Known rows, with every step that occurs
leru-farif-zedon: -2.847 -1.477  1.915  0.479  3.291 -4.715 -3.623  0.469  1.030 -0.367  1.936 -1.896  1.123  2.336  2.667 -1.136 -2.181  3.812  1.822  0.806  0.700  2.521  3.070  0.929
sepu-reme-nulib-leru-farif-zedon-murelil: -4.146 -2.431  1.498 -2.560 -0.855 -4.712  0.143  1.658  1.741  0.453  1.198 -2.959 -3.068 -3.374  5.352  3.185 -4.240  3.202 -0.343  0.387 -1.337  2.630  4.383 -0.065
tedan-reme: -0.232 -0.122  4.867  0.146  1.690  0.354 -4.038 -4.921  0.358  3.209  3.174 -1.303 -2.975  2.273 -2.669  2.101 -1.528 -2.011 -1.711 -0.220  2.233  1.435  1.247  0.340
nulib-leru-farif-zedon: -4.170 -1.695  1.211  0.503  2.594 -0.658 -3.821  2.551  2.517  2.449  0.496 -1.466 -2.298  1.271  1.829 -0.517 -1.939  8.041  0.475 -0.657 -0.601  2.721  3.634  1.212
nulib-reme: -0.246 -0.425  2.667  0.902  2.489  2.250 -1.571 -2.680  0.801  5.375  2.492 -0.284 -3.806  1.558 -0.916 -0.152 -3.145  0.567  0.639 -0.029 -0.802  2.153 -1.915 -0.491
nulib-leru: -2.253 -1.317  0.812  0.570  0.950  2.242 -2.473  0.004  1.459  3.940 -0.342 -0.216 -5.150 -0.424 -0.203  1.127 -1.929  4.909 -0.776 -1.175 -0.859  2.160  1.060  0.465
reme-tedan-leru: -2.127 -3.929  1.034 -1.622  3.438  0.289 -2.538 -1.690 -1.287  4.754 -1.169  1.964 -2.891 -3.951 -0.149 -3.767 -2.213 -2.245  0.806  0.195  1.149  1.767 -0.419 -1.670
tedan-reme-nulib-leru: -2.443  1.075  7.141 -2.814  0.277  2.203 -4.054 -1.194  2.145  7.297  2.082 -1.404 -4.104 -0.320 -2.523  3.256 -1.436 -0.074 -2.169 -0.139  0.666  1.507  3.182  0.486
reme-tedan-leru-farif-zedon-murelil: -4.003 -3.906  0.563 -1.366  5.195 -2.976 -3.622 -0.695  1.255  0.324 -0.349  0.527 -0.178 -4.159  3.055 -3.173 -1.818  0.152  2.602  0.230  1.194  3.183  1.105 -1.418
reme-tedan-leru-farif: -2.647 -3.607  1.927 -2.099  4.153 -1.191 -2.489 -1.371 -0.586  3.630 -0.513  0.908 -0.437 -3.968  0.354 -4.337 -2.039  2.093  1.409 -0.236  0.897  1.048  0.529 -2.232
murelil-leru-nulib-reme: -2.032 -2.672  0.183 -0.021  2.182  1.852 -2.045 -1.779 -1.511  6.016  5.983 -1.539 -1.950  0.626 -3.217  2.025 -1.599  4.456 -0.488  2.148 -1.116  1.095 -0.180 -0.739
tedan-leru-murelil: -0.542 -3.598 -2.033  1.423  4.289 -3.555 -5.476 -6.670  0.938  2.241  0.656  1.196  1.687 -4.508  1.624 -1.297 -3.536  0.822  1.282  0.136  3.351  1.283 -0.007 -1.290
tedan-reme-zakale:  1.566 -1.570  6.849  1.816 -2.405  0.153 -5.185 -3.717  1.623  3.319  4.034 -0.929 -6.038  1.439 -3.390  2.667 -2.191 -3.857 -2.473 -0.378  2.613  3.058  1.985  1.952
zedon-farif-leru: -1.247 -1.296  1.357 -0.569  2.933 -2.500 -3.147  1.242  1.302 -2.047  2.858 -1.723  0.061  1.926  4.126 -1.359 -5.729 -0.840  1.719 -0.979  1.707  2.922  1.186  1.422
zedon-murelil-leru-sepu: -2.997 -3.031 -1.034  1.986  2.450 -0.749 -2.386 -6.661  1.933 -3.461  1.701 -2.494 -1.504 -2.581  1.685  5.517  0.892  1.217  1.644  2.036  1.610  5.177 -0.329 -0.577
zedon-leru: -2.889 -2.309  0.671  0.795  3.205 -1.646  1.910 -3.557  2.328 -0.301  1.054  0.289 -0.734 -1.899  1.433 -1.137  0.409  0.958  2.016  2.294 -0.172  2.533 -1.658 -1.847
sepu-reme: -0.181 -3.629 -0.093 -0.071 -1.161 -3.680  1.104 -3.022 -2.542  0.741  1.698 -1.619 -4.208 -0.575  1.969  1.324 -4.827 -0.405 -1.465  0.000  0.169  0.921  1.096 -0.662
murelil-leru-nulib-reme-sepu: -1.058 -2.020  1.459  1.609  0.504  2.600 -0.972 -0.523 -0.714  6.354  6.614 -1.693 -1.052  1.588 -3.378  4.164 -1.249  4.756 -1.318  1.978 -0.408  0.965  0.768  1.036
farif-leru-nulib-reme-tedan: -2.492 -0.837  0.842 -0.591  3.431  2.330 -4.120  4.855 -1.868  7.432  1.718  0.373 -1.205  2.930  0.325  0.234 -6.069  2.226  0.567  0.826 -1.961  3.133 -0.118  0.087
leru-farif-reme-zakale:  0.103 -0.078  5.265  2.191  0.134 -2.530 -4.351 -2.794  0.943  1.820  4.813 -2.114 -1.250  1.110 -0.718 -2.526 -3.503  2.647  1.363  0.171 -0.064  4.098  0.461  0.329
zedon-murelil-leru-farif-reme-sepu: -1.870 -0.953  2.073  3.851  2.855 -1.628 -1.410 -4.346  2.520 -3.198  5.852 -3.503  1.039 -0.790  0.862  3.075 -0.989  3.668  0.966  0.782  0.998  4.074 -0.617  0.885
sepu-reme-tedan-leru: -1.520 -5.970 -0.353 -1.845  0.615 -2.602  0.756 -2.222 -3.323  3.252 -0.009  0.096 -4.477 -3.874  1.754 -2.311 -4.818 -2.220 -1.113  0.109  0.688  0.837  0.946 -2.002
murelil-leru-farif: -2.607 -3.742  1.718  0.890  3.502 -1.519 -1.764 -3.026 -1.045  1.580  4.258 -2.748 -0.111  0.464 -1.716 -1.431 -1.418  6.451 -0.067  0.984  0.975  0.918  0.443 -0.413
leru-nulib: -0.848  0.669  0.088 -1.511 -0.373 -1.816 -2.698 -0.833 -0.551  1.937  2.811 -0.479  0.367 -0.859 -0.025  4.883 -1.215  3.670  0.228  1.123 -1.449  0.605  2.068 -0.724
zedon-murelil-leru-nulib-reme-tedan: -2.758 -2.000 -0.440 -0.266  3.368  1.198 -1.278 -2.573  1.398 -0.532  3.819 -1.741 -2.192 -3.452  0.159  3.891 -0.839  3.198  1.143  1.143 -1.443  3.407 -1.905 -1.706

Rows
-1.326 -2.031  2.583 -2.983 -2.361 -3.983  1.534 -1.033 -1.780  3.165  1.364 -1.993 -3.739 -2.817  2.426  2.192 -4.810 -1.603 -1.410  1.024 -0.505  0.856  2.369 -0.817 -> sepu-reme-nulib
-2.937 -6.516 -0.044 -0.238  0.715  1.235 -0.280 -4.386 -3.677  3.919  0.785 -2.407 -4.088 -0.542 -0.959  1.134 -0.972  1.228 -0.808  3.072  1.579  3.056  1.034 -1.072 -> murelil-leru-sepu-reme-tedan
-0.794 -1.187  3.719 -0.962  3.322  4.666 -0.710 -0.671 -0.154  6.781  0.423  0.439 -5.163  0.240 -1.637 -2.440 -3.070  0.224  0.667 -0.133 -1.380  2.445 -3.065 -1.383 -> nulib-reme-tedan
-1.439 -0.155  1.083 -1.689  2.694 -1.438 -3.505  2.445  1.652  0.524  4.904 -1.816  1.227  1.985  3.507  0.869 -5.754  1.882  1.980 -0.487 -0.198  2.385  1.660  0.735 -> zedon-farif-leru-nulib-reme
-0.997 -1.179 -0.655  1.392  2.536  1.991 -4.071 -2.117  2.378  2.745 -1.331 -0.407 -2.399 -2.125  0.582  1.036 -3.321  7.985 -0.453 -1.367  0.085  2.081 -0.171 -0.038 -> nulib-leru-murelil
-1.483 -3.338 -0.083 -0.130 -1.803 -1.959 -0.846 -5.630 -1.490  1.394 -0.715 -1.966 -2.402 -0.068  2.417  5.015 -1.373  0.385  0.160  2.227  1.367  3.172  2.983 -0.857 -> leru-sepu-reme
-3.003  0.469  2.771  0.733  2.688  1.301 -3.697 -0.719  1.670  4.192  2.148 -1.782 -2.164  0.973 -0.414 -1.729 -2.576  8.188  0.633 -1.076 -1.565  2.819  1.124 -0.323 -> nulib-leru-farif-reme
-5.673 -4.064  0.257 -0.956  1.226 -4.009 -0.079 -0.479  1.625  1.638 -0.146 -0.959 -1.077 -0.276  5.053  1.016  0.084 -3.256  2.437  5.373  0.888  5.485  3.586 -0.109 -> farif-zedon-leru-sepu-reme-nulib
-3.332  0.609  4.353 -3.068 -0.461  1.109 -1.942  2.027  2.031  6.429 -0.512 -0.597 -3.879 -3.216  0.290  2.061 -2.077  2.533 -0.490  0.391 -1.490  1.930  2.337  0.084 -> reme-nulib-leru
-0.136  1.924  5.513  2.734  1.228 -1.484 -2.301 -2.113  0.843  2.092  4.875 -2.484  2.429  2.945 -0.396 -0.152 -2.330  4.454  0.748  0.291  0.503  2.410  1.142  1.329 -> leru-farif-reme-sepu
-4.305 -5.269 -2.579  1.916  2.140 -3.917 -2.807 -2.440  0.628 -2.869  2.109 -2.779 -2.990  0.265  4.512  3.356 -1.260 -2.771  1.333  3.207  2.006  6.293  2.507  1.247 -> farif-zedon-murelil-leru-sepu-reme
-4.057  0.328  4.067 -3.217 -1.222  2.047 -2.667  0.375  2.370  6.899 -1.990 -1.025 -3.050 -2.937  0.814  4.599 -0.327  2.943  0.463  1.693 -0.729  3.280  3.621 -0.202 -> reme-nulib-leru-sepu
-5.195 -5.450 -0.863 -0.365  2.502 -2.249  0.254 -0.341  0.533  1.009 -1.218 -0.367 -2.351  0.267  4.317 -1.140  0.148 -2.725  2.417  4.656  0.878  5.846  1.969 -0.502 -> farif-zedon-leru-sepu-reme-tedan
-4.616 -2.370 -1.349 -0.068  2.871 -3.632 -1.480  1.363  1.806  0.423  2.394  0.106  0.278  0.604  3.146  0.528  0.253 -0.443  2.552  3.963 -0.407  3.933  2.211  0.148 -> farif-zedon-leru-nulib
-3.170 -0.013  3.382 -0.335  3.123  2.858 -3.166  0.479  0.952  5.140  0.850 -1.351 -2.994  0.187 -0.799 -3.324 -2.560  8.010  0.560 -1.212 -1.952  2.973  0.338 -0.856 -> nulib-leru-farif-reme-tedan
-1.800  0.591  4.678 -0.564  4.012 -0.376 -2.732 -2.133 -0.864  2.829  2.357 -1.703  0.156  0.710 -0.686 -4.595 -2.928  3.813  1.877  0.242 -0.863  2.792 -1.017 -1.554 -> leru-farif-reme-tedan
-0.398 -1.306  0.087  0.148  4.235 -2.879 -4.356 -0.369  1.956 -2.805  2.036 -1.893  2.170  0.711  4.767 -1.250 -6.740  1.584  2.024 -1.085  2.441  2.863  0.144  1.092 -> zedon-farif-leru-murelil
-2.808 -4.420  0.284  1.301  1.606  1.375 -2.714 -5.378 -1.585  3.497  1.675 -1.990 -2.158  0.690 -1.754  2.251  0.668  1.591  0.229  3.218  2.140  3.481  0.901 -0.184 -> murelil-leru-sepu
-1.589 -2.374  1.368 -2.382 -1.498 -2.136  0.164 -0.639 -0.100  3.903 -0.219 -1.946 -3.760 -4.177  2.662  2.362 -5.548  3.509 -1.780  0.019 -0.706  0.940  2.260 -0.791 -> sepu-reme-nulib-leru-murelil
-0.685 -4.312  0.983 -1.837 -0.403 -1.255  1.872 -1.082 -3.521  2.073 -0.420 -0.978 -5.518 -1.751  1.359 -1.059 -4.784 -0.689 -1.476  0.027 -0.498  1.116  0.040 -1.511 -> sepu-reme-tedan
-2.425 -2.222  2.015 -2.533 -2.743 -2.241 -0.472 -3.963 -0.898  3.460 -1.032 -2.161 -1.986 -2.006  2.712  5.718 -1.343 -0.581  0.225  2.987  0.764  3.139  3.871 -1.053 -> leru-sepu-reme-nulib
-2.788 -2.043  2.863 -3.338 -1.875 -3.165  0.958  0.940 -0.067  3.775  1.101 -2.615 -3.322 -3.093  2.667  1.912 -4.581  5.059 -1.517 -0.139 -1.592  0.433  3.865 -0.846 -> sepu-reme-nulib-leru-farif
-1.961 -5.691  0.366 -2.246  1.210 -3.917  0.704 -2.032 -2.700  2.457  0.542 -0.594 -2.558 -3.745  2.224 -2.783 -4.810  1.305 -0.506 -0.307  0.533  0.382  1.631 -2.344 -> sepu-reme-tedan-leru-farif
-1.806 -3.956  0.641 -1.534 -1.179 -0.033  0.003 -4.113 -2.401  2.584 -2.397 -1.361 -3.392 -1.182  1.837  3.159 -1.451  0.220  0.170  2.053  0.861  3.463  2.006 -1.546 -> leru-sepu-reme-tedan
-2.467 -1.926  1.306  0.693  4.377 -4.212 -5.324 -5.113  0.282  3.684  4.215 -0.150  2.028 -1.606  0.714 -4.214 -2.894  1.019  2.304  0.474  1.630  1.939  1.401 -1.556 -> tedan-leru-farif-reme
-3.869  0.693  7.258 -2.885  1.471  0.111 -5.320  0.853  2.869  6.424  2.553 -2.226 -2.491  1.011 -0.994  2.310 -1.492  1.546 -1.361  0.431  0.856  2.106  4.994  1.171 -> tedan-reme-nulib-leru-farif-zedon
-1.109  0.415  3.785 -0.137  3.142  2.698 -2.943 -2.310 -2.477  5.560  1.609 -0.096 -4.131  0.938 -1.997 -5.134 -3.224 -3.623  1.121  1.080 -0.856  4.353 -3.002 -1.095 -> farif-reme-tedan
-1.200 -2.683  0.112  2.106  0.345 -0.486 -2.593 -3.182  2.862 -1.444  5.822 -1.963 -3.222 -3.322  0.170  5.734 -1.316  2.215  0.595  0.971 -0.708  4.258 -0.717 -0.113 -> zedon-murelil-leru-nulib-reme-zakale
-2.270 -2.884 -0.771  2.133  3.179 -1.512 -1.533 -5.002  1.685 -3.946  3.135 -2.131 -2.375 -2.788  1.265  3.218 -0.889  0.667  0.889  0.661  0.816  3.760 -1.670 -0.411 -> zedon-murelil-leru
